Each row comes from the steps of one path. Every step used is in the known rows, and no mark comes twice. Write the path behind each row, first mark first.
Known rows:
U-W-Z-D: [ 0.05  0.30  0.04 -0.15  0.26 -0.03  0.06 -0.02  0.05 -0.25 -0.19  0.16
 -0.06  0.04  0.15 -0.12 -0.14  0.23  0.22 -0.29 -0.20 -0.14]
E-W-Z: [ 0.08  0.24 -0.03  0.09  0.00  0.41 -0.13  0.29  0.02 -0.30  0.04 -0.09
 -0.18 -0.07 -0.06 -0.02  0.12  0.15  0.02 -0.54 -0.04  0.21]
Z-D-E-W: [ 0.13  0.07 -0.14  0.09  0.15  0.26  0.10 -0.25 -0.16  0.08 -0.35  0.02
 -0.16 -0.21  0.02  0.13  0.40  0.05  0.08 -0.22 -0.13  0.04]
P-N-E-W-Z: [ 0.25 -0.15  0.24  0.22 -0.36 -0.09 -0.30  0.29 -0.20 -0.06  0.43  0.04
 -0.07 -0.06  0.00  0.17  0.08  0.32  0.03 -0.10 -0.11  0.18]
Z-D-P: [ 0.06  0.23  0.05 -0.12  0.37 -0.06 -0.02 -0.22  0.09  0.04 -0.16  0.00
  0.02  0.10 -0.29 -0.04 -0.09 -0.06 -0.18 -0.09  0.10 -0.04]
E-W-Z-D-P-N: [ 0.13 -0.23 -0.18  0.16 -0.26  0.10 -0.24  0.30 -0.20  0.15 -0.54 -0.04
 -0.19 -0.19 -0.20 -0.03  0.09  0.22  0.05 -0.17  0.21 -0.13]
N-E-W-Z-D-Y: [ 0.30 -0.28 -0.23 -0.12  0.04  0.22 -0.44  0.13  0.12  0.29  0.20 -0.15
  0.10 -0.03  0.34  0.09  0.26  0.52  0.10 -0.49  0.05 -0.13]
Z-D-P-N-L: [-0.14 -0.15  0.34 -0.15  0.09 -0.37  0.36 -0.46 -0.23  0.09 -0.14  0.07
  0.05  0.10 -0.23 -0.06  0.00  0.02 -0.33  0.27  0.05  0.21]
Y-D-E-W: [-0.17  0.10 -0.02  0.01 -0.15  0.16  0.33 -0.21  0.09  0.03 -0.23  0.00
  0.04  0.01  0.07  0.21  0.25 -0.71 -0.01 -0.03 -0.09  0.06]
L-N-P-D: [-0.35  0.20  0.22 -0.19  0.19 -0.09  0.71 -0.16  0.35 -0.28  0.31  0.05
 -0.13  0.12 -0.19 -0.16 -0.38 -0.47 -0.01  0.49 -0.05  0.26]
W-Z-D-P-N-E: [ 0.23 -0.25  0.12  0.09 -0.15 -0.51 -0.41  0.01 -0.15  0.28  0.21  0.03
  0.19  0.07 -0.03 -0.03 -0.25  0.23 -0.07  0.29  0.05 -0.26]
L-N-E-W-Z: [ 0.15 -0.10  0.00  0.22 -0.16  0.06 -0.37  0.34 -0.01 -0.06  0.50  0.08
  0.06  0.00  0.22  0.02 -0.16  0.33  0.19  0.00 -0.22  0.27]
Y-D-P: [-0.23  0.23  0.15 -0.18  0.07 -0.15  0.18 -0.16  0.34 -0.02 -0.04 -0.02
  0.22  0.33 -0.25  0.07 -0.19 -0.82 -0.27  0.11  0.17 -0.02]
P-D: [-0.14  0.57  0.14 -0.05  0.08  0.00  0.60 -0.26  0.28 -0.30  0.10 -0.03
 -0.16  0.07 -0.25  0.06 -0.09 -0.44 -0.08 -0.01  0.01  0.09]
Y-D-P-N-E-W-Z: [ 0.02 -0.42  0.04  0.10 -0.50 -0.31 -0.39  0.32 -0.01  0.25  0.09  0.04
  0.29  0.10  0.16  0.18 -0.07 -0.35 -0.04  0.30  0.21 -0.08]
P-N-E-W-Z-D-Y: [ 0.28 -0.50 -0.05  0.01 -0.40  0.05 -0.24  0.18 -0.09  0.38  0.11 -0.10
 -0.05 -0.09  0.10  0.20  0.27  0.50  0.06 -0.36  0.04 -0.18]
L-N-E-W-Z-D: [ 0.38 -0.26 -0.09  0.23 -0.20  0.07 -0.41  0.33 -0.01  0.08  0.21  0.07
 -0.02 -0.11  0.38  0.01 -0.07  0.50  0.37 -0.09 -0.27  0.19]
W-Z-D: [ 0.20  0.21  0.06 -0.02  0.05  0.08  0.00  0.03  0.12 -0.20  0.06 -0.09
 -0.10  0.00 -0.05 -0.13 -0.16  0.22  0.05 -0.36 -0.15 -0.05]
U-W-Z: [-0.16  0.46  0.16 -0.13  0.26 -0.04  0.06 -0.01  0.06 -0.36  0.06  0.19
  0.07  0.16  0.01 -0.06 -0.19  0.03  0.08 -0.19 -0.16 -0.05]
U-W-Z-D-P-N: [-0.11  0.00  0.01 -0.04  0.02 -0.29  0.00 -0.01 -0.18  0.07 -0.46  0.23
  0.00  0.03 -0.12 -0.06 -0.21  0.12  0.10  0.12  0.08 -0.37]
E-W-Z-D: [ 0.30  0.06 -0.15  0.05  0.00  0.39 -0.18  0.28  0.00 -0.17 -0.21 -0.09
 -0.25 -0.18  0.10 -0.09  0.17  0.36  0.16 -0.62 -0.09  0.10]

Write each row's path:
[ 0.06  0.14 -0.10  0.10  0.03 -0.04  0.04 -0.26 -0.08  0.04 -0.08 -0.05
  0.07 -0.02  0.09 -0.08 -0.08  0.08  0.03  0.00 -0.22 -0.34] | W-Z-D-E
[-0.17  0.23  0.31  0.01 -0.13 -0.24  0.23 -0.15 -0.10  0.05  0.02  0.05
 -0.07  0.16 -0.69  0.11 -0.13 -0.28 -0.33  0.11  0.14  0.02] | D-P-N
[ 0.11 -0.24  0.03  0.17 -0.19 -0.22 -0.58  0.27 -0.26  0.20  0.22  0.05
  0.17  0.01 -0.04  0.11  0.01  0.20 -0.10  0.20  0.16 -0.01] | D-P-N-E-W-Z
[-0.30  0.00 -0.29 -0.06  0.23  0.17  0.18 -0.04  0.03 -0.15 -0.07 -0.09
  0.02 -0.12  0.30 -0.20  0.09 -0.25  0.07  0.46  0.11 -0.12] | N-P-D-E-W-Z
[ 0.25  0.17  0.24  0.04  0.19  0.06 -0.26  0.02 -0.02 -0.17  0.51  0.07
 -0.01  0.03  0.08  0.23  0.23  0.15 -0.06 -0.22 -0.17  0.44] | N-E-W
[-0.40  0.27  0.10 -0.22  0.42 -0.17  0.58 -0.52  0.16 -0.18  0.19 -0.02
  0.04  0.11 -0.05 -0.11 -0.10 -0.57 -0.16  0.66 -0.03 -0.06] | N-P-D-E
[ 0.12 -0.13 -0.33 -0.14 -0.03  0.52 -0.05  0.19  0.15  0.16 -0.29 -0.22
 -0.16 -0.10  0.02  0.02  0.29  0.35  0.08 -0.78  0.13 -0.16] | E-W-Z-D-Y
[ 0.24 -0.39 -0.29  0.19 -0.01 -0.09 -0.66  0.31 -0.05  0.32  0.01  0.10
  0.21 -0.07  0.32 -0.10 -0.13  0.42  0.23  0.20  0.01 -0.01] | L-N-E-W-Z-D-P
[ 0.07  0.11 -0.13 -0.06  0.21 -0.04 -0.26  0.01  0.09  0.04 -0.15 -0.08
  0.11  0.06 -0.10 -0.17 -0.24  0.11 -0.09 -0.10  0.13 -0.24] | W-Z-D-P
[-0.01 -0.45 -0.05 -0.02 -0.07 -0.04 -0.06  0.02 -0.35  0.10 -0.44 -0.04
  0.01 -0.12  0.07 -0.12  0.17  0.33 -0.07  0.05  0.15  0.18] | E-W-Z-D-P-N-L
[-0.22  0.11  0.63 -0.11 -0.10 -0.21  0.65 -0.42 -0.18 -0.27  0.33  0.07
 -0.07  0.17 -0.31  0.03  0.01 -0.09 -0.37  0.05 -0.20  0.51] | P-N-L
[-0.25  0.06  0.32 -0.07 -0.37 -0.32  0.39 -0.15  0.17  0.10 -0.12  0.04
  0.09  0.28 -0.48  0.19 -0.19 -0.86 -0.28  0.21  0.18 -0.09] | Y-D-P-N
[-0.52  0.05  0.04 -0.39  0.21  0.07  0.81 -0.24  0.47  0.06  0.24 -0.10
 -0.04  0.22 -0.27 -0.07 -0.25 -0.43 -0.11  0.28  0.14 -0.01] | L-N-P-D-Y
[-0.05  0.13 -0.21  0.18  0.02  0.26 -0.12  0.02 -0.17 -0.05 -0.11 -0.04
  0.01 -0.11  0.05  0.02  0.20  0.03  0.01 -0.15 -0.08 -0.09] | D-E-W-Z
[ 0.34 -0.23 -0.23  0.05  0.26 -0.05 -0.81  0.22 -0.06  0.17  0.04 -0.02
  0.22 -0.06  0.35 -0.04  0.05  0.41  0.07  0.00  0.12 -0.05] | N-E-W-Z-D-P
[ 0.43 -0.34  0.11  0.20 -0.39 -0.08 -0.34  0.27 -0.21  0.05  0.18  0.04
 -0.17 -0.17  0.19  0.11  0.13  0.50  0.20 -0.17 -0.16  0.08] | P-N-E-W-Z-D
[-0.31  0.10 -0.10 -0.12  0.37  0.16  0.41 -0.28  0.07 -0.16 -0.09 -0.02
 -0.09 -0.09  0.08 -0.05  0.22 -0.44  0.01  0.43  0.08  0.11] | N-P-D-E-W
[-0.17  0.20 -0.40  0.17 -0.08  0.20  0.19 -0.08 -0.03 -0.03 -0.34 -0.07
 -0.02 -0.18  0.23 -0.03  0.18 -0.25  0.14  0.14  0.05 -0.25] | P-D-E-W-Z
[-0.39 -0.15 -0.33  0.05  0.01  0.15  0.31  0.04  0.06 -0.03 -0.10 -0.01
  0.00 -0.12  0.24 -0.20 -0.13 -0.25  0.25  0.64  0.01 -0.06] | L-N-P-D-E-W-Z
